What can hang from each mark
Z420: Z431
Z372: Z431
Z431: Z300 Z372 Z420
Z805: Z300
Z872: Z939
Z300: Z431 Z805 Z907 Z941
Z907: Z300
Z941: Z300
Z939: Z372

Every row comes from one small tree of marks. Brackets hold a mark, then the marks that hang from it, in the order of their numbers. Every link used is in the known rows. Which tree was each row made from?
Known rows
{Z907 {Z300 {Z431 Z372 Z420} Z805}}: [ 5.40  1.68 -3.02 -1.98  2.46  1.99 -2.12 -2.46  0.87  1.62  1.96  1.00
 -2.31  2.69 -1.02  1.90  2.86  1.49 -2.36  0.35  2.45 -0.65  1.72  2.26]
{Z420 {Z431 Z300 Z372}}: [ 3.97  3.97  8.07  2.80  1.35  1.10 -2.60  1.95 -1.68  0.02  2.36 -1.91
 -1.97 -3.29 -0.24  1.87 -3.05 -6.33 -0.45 -3.09  0.79  0.34  2.84  2.61]
{Z907 {Z300 {Z431 Z372 Z420} Z805 Z941}}: [ 5.03 -0.59 -3.88 -2.15  0.71  1.87 -1.34 -4.37  2.35  2.61  2.92  2.91
 -3.40  4.12 -1.25  0.44  4.53  2.40  0.68  1.77  4.42 -1.23  1.64  0.45]
{Z431 {Z300 Z907 Z941} Z372 Z420}: [ 7.40  4.15  3.91 -1.09 -1.78 -2.34 -3.91  1.39 -0.80  5.56  0.18 -2.58
 -5.64  2.48  2.27 -1.80 -0.12  0.32  5.82 -5.24  2.26 -1.57  2.73 -4.76]
{Z372 {Z431 {Z300 Z805 Z907 Z941} Z420}}: [ 4.43  1.82  0.25 -0.25 -1.02  0.77 -0.43  1.74  1.44  4.84 -1.44 -4.37
 -2.38  3.90 -3.58 -1.83 -4.11  4.26  4.62 -5.63  3.03  4.14 -0.57 -4.04]
{Z805 Z300}: [ 1.62 -0.83  1.99  1.31  3.12 -0.52 -1.79  1.74  2.66  0.05  1.11 -0.71
 -2.14 -7.19 -3.04  1.15 -2.77  0.41 -0.40 -5.08  2.08  0.71 -3.85  2.16]
{Z907 Z300}: [ 2.20  1.12 -2.08  2.12  6.27 -0.82 -4.18  1.22  1.33  1.40  0.29 -0.23
 -4.75 -3.55 -4.77  3.27  1.20  2.82 -4.40 -4.07  3.37 -1.37  0.10  4.17]
{Z941 Z300}: [-1.07 -0.44  0.40  1.32  4.66 -2.24 -1.12  0.20 -3.03  0.91 -0.98 -3.22
 -7.45 -2.33 -2.22  2.64 -0.47 -0.59 -1.28 -7.54  4.05 -0.44  0.97  2.64]
{Z805 {Z300 {Z431 Z372 Z420} Z907 Z941}}: [ 4.66 -0.85  1.51 -1.38 -2.32 -1.96  1.20 -3.20  4.82  1.33 -0.92  1.61
 -1.99 -0.20 -0.11 -0.63 -0.04  1.35  6.76 -1.97  2.53 -0.06 -0.43 -2.35]
{Z939 Z372}: [ 0.16 -2.65  0.29  4.69  4.78 -4.73 -3.34  1.23  0.86  3.24  0.27  1.26
 -5.51 -5.09 -3.39  0.92 -1.93 -3.33 -1.23 -3.37 -0.02  4.81 -1.70  2.63]
{Z431 Z372 Z420}: [ 4.32  3.39  3.46  0.65  2.55 -3.19 -3.72 -1.18 -2.06  2.65  2.72 -3.11
 -5.71 -2.07  1.98  0.97 -1.58 -1.60  0.46 -4.72  1.33  0.63  0.77  1.77]
{Z420 Z431}: [ 0.86  1.79  4.46  4.89  3.62 -0.08 -0.45 -0.42  0.32 -0.83  0.56 -1.32
 -0.86 -4.73 -4.22  3.70 -2.18 -2.79 -2.91 -3.97  1.89  2.52 -0.18  4.76]
{Z939 {Z372 {Z431 {Z300 Z907} Z420}}}: [ 2.15  1.65  0.81  2.48  1.73 -5.11 -1.53  2.71  0.76  5.01 -2.52 -3.42
 -4.63 -0.79 -2.63 -1.01 -5.33 -0.95  2.31 -4.63 -1.74  7.09 -0.77 -0.53]
{Z431 {Z300 Z805 Z907 Z941} Z420}: [ 6.19  2.45 -0.57 -2.00 -2.33  0.60 -1.76  1.63  0.14  6.05 -0.84 -1.77
 -2.27  4.63 -2.48 -1.84  0.91  4.13  3.75 -4.81  3.48  0.37 -0.42 -6.47]
{Z420 {Z431 {Z300 Z805 Z907 Z941} Z372}}: [ 6.55  2.06  5.52  1.07 -1.17  3.18 -0.45  0.08  0.01  2.16  0.64 -0.62
 -0.11 -0.52 -2.38  1.03 -1.95 -3.79  3.38 -1.43  2.12 -0.96  3.14 -1.39]
{Z872 Z939}: [-2.50 -0.76  2.85  2.82  6.52 -1.81 -4.34  2.27 -0.85  0.84  2.89  0.82
 -4.95 -5.31 -1.94  0.99 -3.96 -0.97 -1.76 -6.69  2.36  3.31 -0.51  0.92]
{Z907 {Z300 Z431 Z805 Z941}}: [ 3.13 -3.06 -5.37 -0.69  1.62  3.06 -1.16 -3.08  3.72  1.57  1.18  4.73
 -2.91  3.17 -4.73  1.44  4.41  3.87 -1.04  1.23  5.15 -0.68  0.14  1.06]
{Z907 {Z300 Z431 Z805}}: [ 3.20 -0.32 -4.64 -0.85  4.29  2.85 -1.77 -0.93  2.58  0.73  0.53  2.74
 -1.51  1.37 -5.10  3.03  2.43  2.82 -4.39  0.01  3.42  0.36  0.34  2.79]
{Z872 {Z939 {Z372 {Z431 {Z300 Z907} Z420}}}}: [-1.27  1.07  2.30  2.06  4.22 -5.06 -2.36  3.44 -0.21  3.62  0.35 -2.16
 -4.92 -2.35 -1.05 -2.02 -6.54 -1.20  2.84 -5.26 -0.87  6.65  0.75 -1.27]
{Z300 {Z431 Z372} Z805 Z907 Z941}: [ 6.25 -4.61 -1.56 -1.76 -0.81  2.27  1.11 -3.92  2.86  2.34 -1.14  5.12
 -1.69  4.27 -3.10  0.42 -0.05  0.76  5.77  0.06  3.45  0.72  2.79 -3.82]
{Z872 {Z939 {Z372 {Z431 {Z300 Z907}}}}}: [-1.86 -0.38  2.49  2.70  5.27 -4.03 -2.77  4.27  0.10  3.16  0.31 -0.35
 -4.81 -3.81 -2.29 -1.19 -7.53 -2.41  2.27 -5.74 -0.88  6.89  1.11 -0.84]
{Z300 {Z431 Z372 Z420} Z805 Z907 Z941}: [ 6.90 -1.70 -1.90 -2.37 -2.30  0.80  1.67 -5.35  2.28  3.62 -0.73  3.20
 -1.24  6.45 -1.55 -0.53  1.41  2.37  6.41 -0.05  3.59  1.46  2.53 -4.73]

Which tree is each row?
[ 3.80 -5.62 -0.62 -0.89 -1.20  3.46  0.34 -4.49  2.37  1.38  2.99  6.05
 -2.60  3.91 -1.39 -0.21  0.97 -1.62  3.66  1.43  4.10  1.23  0.71 -1.96]
{Z300 {Z431 Z372} Z805 Z941}
[ 3.97  2.65 -1.22 -0.31  3.65 -1.43 -2.84 -2.40  1.16  0.92  1.38  0.26
 -4.50  1.00 -0.08  2.56  2.86  0.99 -2.05 -1.23  1.98 -0.51  2.11  3.84]
{Z907 {Z300 {Z431 Z372 Z420}}}
[ 5.13 -4.23 -3.08  0.37  1.33  1.39 -0.45 -1.09  2.40  3.87 -1.77  2.36
 -1.95  0.06 -7.11  0.28 -0.88  4.50  3.78 -4.05  5.42  0.35 -0.09 -3.82]
{Z300 Z805 Z907 Z941}
[ 3.67  2.20  7.54  2.95 -0.59  1.40 -1.54  0.67 -0.76  0.71  3.04 -0.68
 -2.54 -2.00 -0.32  0.96 -1.53 -5.39  1.68 -1.97  2.23 -0.28  2.46  1.26]
{Z420 {Z431 {Z300 Z941} Z372}}
[ 5.76  4.14  7.42  2.50  1.51  0.23 -1.99  2.26 -1.34  1.08 -0.71 -2.54
 -0.63 -2.84 -1.17  2.24 -3.58 -4.71  0.68 -3.93  0.12 -0.68  3.59  1.23]
{Z420 {Z431 {Z300 Z907} Z372}}
[-3.60 -2.39  2.07  3.74  6.68 -4.03 -2.54  2.34  0.15  1.62  2.31  0.54
 -5.49 -5.69 -1.83 -0.89 -6.82 -2.78  0.94 -4.62 -0.46  7.59 -0.48  1.53]
{Z872 {Z939 {Z372 Z431}}}
[ 3.24 -1.09 -0.21 -0.82 -1.68 -1.73  2.08 -2.21  5.60  1.38 -1.95  1.83
 -1.42  0.02 -2.44 -0.67  0.93  3.78  5.72 -2.87  3.01  1.29 -2.30 -2.60]
{Z805 {Z300 {Z431 Z420} Z907 Z941}}
[ 3.16  1.28  2.28 -0.18  1.76 -2.27 -1.47 -2.94  0.30  0.81  1.93  0.34
 -3.78  2.24  1.80  1.67 -0.07 -1.71  0.49 -1.69  0.94  2.66  0.88  1.38]
{Z300 {Z431 Z372 Z420}}
[ 0.14 -1.31  1.48  4.00  3.37 -3.30 -2.73  3.88  0.86  3.83 -0.16 -1.62
 -5.47 -2.51 -3.12 -0.36 -5.79 -3.10  0.86 -3.79 -1.23  6.51 -1.04  1.44]
{Z939 {Z372 {Z431 Z300}}}
[ 4.37 -0.79  2.36 -0.99  1.73 -0.71 -0.06  0.06  3.78  0.12 -1.74  1.32
 -0.90 -3.03 -2.01  1.60 -3.06 -0.29  3.78 -3.27  0.52  0.23  0.13  0.18]
{Z805 {Z300 {Z431 Z372} Z907}}
[ 3.70  4.68  5.48  3.27  1.87  0.17 -0.64  2.80 -0.25  0.50 -1.86 -2.48
 -0.08 -2.53 -4.60  2.47 -2.81 -2.02 -0.78 -5.10  0.98  1.48  1.48  0.87]
{Z420 {Z431 {Z300 Z907}}}
[ 4.02  1.33 -1.65 -3.17  0.92 -1.01  2.29 -3.09 -2.55  2.14 -3.03 -2.66
 -3.54  4.64 -0.62  1.22  0.25  0.28  2.80 -4.10  2.43 -0.67  3.95 -1.16]
{Z941 {Z300 {Z431 Z372 Z420} Z805 Z907}}
[ 0.89  1.05  1.18  2.82  1.79 -4.45 -2.04  2.71  0.42  4.81 -0.11 -2.99
 -5.21 -0.61 -1.35 -1.24 -4.66 -2.21  1.20 -3.62 -0.73  7.47 -1.90  1.05]
{Z939 {Z372 {Z431 Z300 Z420}}}
[ 1.34 -1.26 -0.26  1.91 -0.29 -2.10 -1.33  1.21  1.07  5.33  0.81 -1.43
 -4.89  0.70 -1.76 -2.39 -3.49 -1.18  3.29 -1.84  0.32  6.99 -1.79 -1.33]
{Z939 {Z372 {Z431 {Z300 Z805 Z941} Z420}}}
[ 0.12 -4.14  1.00  0.70 -0.82  0.59  0.81 -2.11  5.69 -0.12  1.25  3.65
 -2.64 -1.69 -2.27 -0.05  0.41  0.84  3.32 -1.42  3.90  1.51 -3.37  0.07]
{Z805 {Z300 Z431 Z941}}
[ 6.01  0.75  4.10 -1.03  1.05  3.81 -5.25  4.11 -2.22  3.19  2.97 -0.49
 -3.21 -0.88 -0.07 -0.30 -3.56 -4.13  0.15 -3.63  1.23 -0.99  1.60 -1.34]
{Z431 {Z300 Z805} Z372}
[ 4.23 -3.22  1.91 -0.61 -0.65 -0.56  0.67 -2.14  5.41  0.91 -1.03  3.28
 -2.40 -1.80 -1.50 -0.11 -1.30  0.45  6.24 -1.92  2.66 -0.15  0.15 -1.55]
{Z805 {Z300 {Z431 Z372} Z907 Z941}}
[ 3.50 -0.82 -1.00 -2.84  2.29  0.42  1.86 -2.25 -2.39  1.45 -3.38 -0.89
 -3.53  2.69 -1.82  2.25 -0.86 -1.06  2.24 -4.07  2.60 -0.90  4.65 -0.67]
{Z941 {Z300 {Z431 Z372} Z805 Z907}}
[ 7.66 -0.39  2.74 -1.42 -1.30  2.65 -3.85  2.70 -0.36  4.97  0.34  1.13
 -2.93  1.03 -1.09 -1.41 -2.55 -1.24  5.15 -3.19  2.77 -2.47  2.98 -5.31]
{Z431 {Z300 Z805 Z907 Z941} Z372}
[ 4.69  1.22  5.95  1.36 -1.32  4.16 -1.19  0.26 -0.63  1.16  3.30 -0.05
 -1.03 -0.79 -1.23  0.18 -1.38 -4.99  1.62 -0.86  2.39 -0.39  2.20 -0.08]
{Z420 {Z431 {Z300 Z805 Z941} Z372}}
[ 4.34  1.58  3.02  2.02 -0.89  3.23  0.61  0.91  0.76  1.57 -0.99 -0.11
  0.65  0.07 -5.42  0.84 -1.20 -0.98  1.17 -2.63  3.40  0.75  1.11 -1.49]
{Z420 {Z431 {Z300 Z805 Z907 Z941}}}
[ 2.84 -3.37  0.23  0.12 -0.12 -0.67  1.47 -1.56  6.08  0.95 -2.45  3.07
 -1.55 -1.48 -4.29  0.31 -0.71  2.52  5.40 -2.90  3.23  1.09 -1.41 -1.58]
{Z805 {Z300 Z431 Z907 Z941}}
[ 5.85  0.68 -2.99 -2.00  1.03  0.59  1.49 -2.12  1.84  2.35 -3.01  0.75
  0.83  4.98 -4.76  1.41 -0.26  4.04  1.10 -2.59  1.69  3.60  0.31 -2.70]
{Z300 {Z431 Z420} Z805 Z907}
[ 5.77  5.48  5.45 -0.66  0.02 -1.19 -5.40  2.71 -3.17  3.59  2.49 -3.96
 -5.39  0.33  3.68 -0.40 -1.24 -3.00  1.04 -5.02  0.31 -0.54  1.01 -1.02]
{Z431 Z300 Z372 Z420}
[ 2.96 -3.69 -1.12  1.44  1.16 -1.92  1.12 -2.92  4.58  1.68 -3.40  4.61
 -3.06  3.08 -5.02  1.30  0.86  3.19  4.33 -2.74  4.33  2.10  1.15 -2.29]
{Z300 Z431 Z907 Z941}
[-2.89 -1.35  2.97  3.10  4.84 -3.18 -3.55  4.15 -0.29  2.31  2.46  0.00
 -5.49 -4.35 -1.30 -1.66 -6.87 -3.40  0.76 -4.55 -0.58  7.02  0.01  0.19]
{Z872 {Z939 {Z372 {Z431 Z300}}}}
